Each row comes from the steps of one walk. Every step used is in the known rows, and no mark comes twice. Write the walk behind each row, first mark first.
Known rows
b, t, p: -198  -253  200  -33  148  -23  -207  267  10  173  -17  -398  -219  -94  -112  -222  57  -13
b, d: 178  -77  261  -59  -7  -96  84  134  -38  -52  78  -67  47  -256  8  -219  -301  132
w, p, t: 110  287  105  127  449  94  24  467  142  -148  199  -251  -3  -107  67  -93  235  146
d, t, w, b, p: -339  -217  251  -31  676  100  -228  -403  232  -70  47  -285  97  -507  248  -94  -167  103
d, t: -87  -133  220  -159  295  -102  135  -23  151  -51  67  -35  202  -355  21  -180  -56  139
v, b, p, t: -84  -74  154  278  727  -140  -113  78  34  -65  243  -204  -25  -41  -192  -234  32  84
t, p: 9  -56  161  -20  253  74  -182  210  55  73  18  -398  87  -127  -61  -115  -30  84
t, w, b: -84  109  220  16  274  195  -165  -86  135  -147  -17  -175  -25  -264  229  19  -11  107
v, b, p, t, w, d: -286  -25  177  387  717  305  -320  34  518  -188  160  -307  -49  -346  -323  -78  129  64
b, d, t, p: -47  -386  277  -91  -11  -21  -171  129  142  6  17  -432  196  -446  36  -222  -201  154
b, p, t, w, d: -265  140  178  221  796  379  -208  -122  540  -130  198  -208  -50  -322  -226  -37  133  74
d, p, t, w, b: -267  128  189  152  463  240  -71  -135  308  -230  124  93  -156  -9  310  -14  164  229
p, t, w, b, d: -17  145  251  183  139  173  -220  3  206  -274  114  -178  -108  -180  260  -51  123  147
w, d, p: -105  -14  191  -80  341  58  187  15  449  -51  105  135  -9  -309  -135  -178  -278  256
p, t: 26  213  147  73  425  -28  79  126  124  -134  209  4  -9  22  -25  -112  221  128
p, t, w, d: -189  260  167  183  412  413  -144  79  577  -241  125  -97  -15  -289  -162  43  342  115
p, t, w: -146  192  156  162  383  330  -81  68  224  -200  106  -40  -2  -44  21  7  335  80
v, b: 51  -113  181  85  195  -124  4  249  -29  -80  36  -136  58  -162  -143  -186  -97  84
v, b, t: -153  -298  224  83  59  -215  -24  322  -70  21  11  -147  -243  -125  -208  -301  13  8

Write each row's walk
-101  59  158  63  461  -20  190  26  186  -101  224  231  -62  100  47  -165  81  241 -> d, p, t
-475  -376  235  186  119  232  -114  163  474  -103  -66  -21  -314  -332  -215  -179  -71  110 -> v, b, t, w, d, p
-11  108  161  107  260  418  -96  364  122  -138  -23  -317  92  -332  159  24  -1  96 -> t, w, p
-146  -293  295  -28  -26  195  -35  -58  207  -180  -40  -104  184  -513  146  -93  -156  125 -> b, d, t, w
-143  149  161  63  501  85  146  58  545  -151  241  160  -93  -151  -142  -151  55  276 -> w, d, p, t
-251  -91  166  383  692  198  -256  7  155  -157  164  -247  -13  -110  -140  -97  133  41 -> v, b, p, t, w
-157  -256  210  -109  278  31  -149  92  170  30  16  -388  218  -341  7  -156  2  105 -> d, t, p
-36  -207  253  13  -12  313  -89  296  217  -204  -49  -355  182  -628  236  -83  -161  139 -> b, d, t, w, p
36  -188  311  -160  42  -249  -26  -89  116  -132  65  -164  82  -500  264  -247  -258  229 -> w, b, d, t
-32  -215  190  124  571  -178  -76  39  -60  39  118  -260  61  -205  -190  -240  -310  64 -> v, b, p
-19  -210  226  255  103  -140  61  220  112  -186  190  80  -72  -10  -29  -283  -126  261 -> v, b, d, p, t
-290  -162  241  11  114  198  -77  105  74  -9  -70  -66  -234  -162  4  -106  106  -34 -> b, t, w
-162  -5  223  42  656  150  -246  -291  108  -36  74  -277  -30  -313  167  -30  -226  79 -> t, w, b, p
-257  -18  196  30  319  391  2  -59  558  -127  3  93  -15  -369  -58  -15  -175  209 -> t, w, d, p
-167  -88  232  182  134  269  35  1  245  -213  115  153  -62  -63  169  -91  -51  204 -> b, d, p, t, w
-176  -182  216  -33  166  -103  -331  167  24  140  -16  -506  -332  -144  102  -193  71  31 -> w, b, t, p
28  -18  288  25  -6  158  -175  -59  101  -178  -24  -211  -46  -370  271  -62  -215  132 -> t, w, b, d
-128  110  198  21  279  402  -103  31  486  -142  -25  -147  59  -459  -148  12  -9  104 -> t, w, d
-56  -550  278  76  -93  -95  -267  283  90  -70  -15  -522  202  -452  -64  -266  -194  146 -> v, b, d, t, p
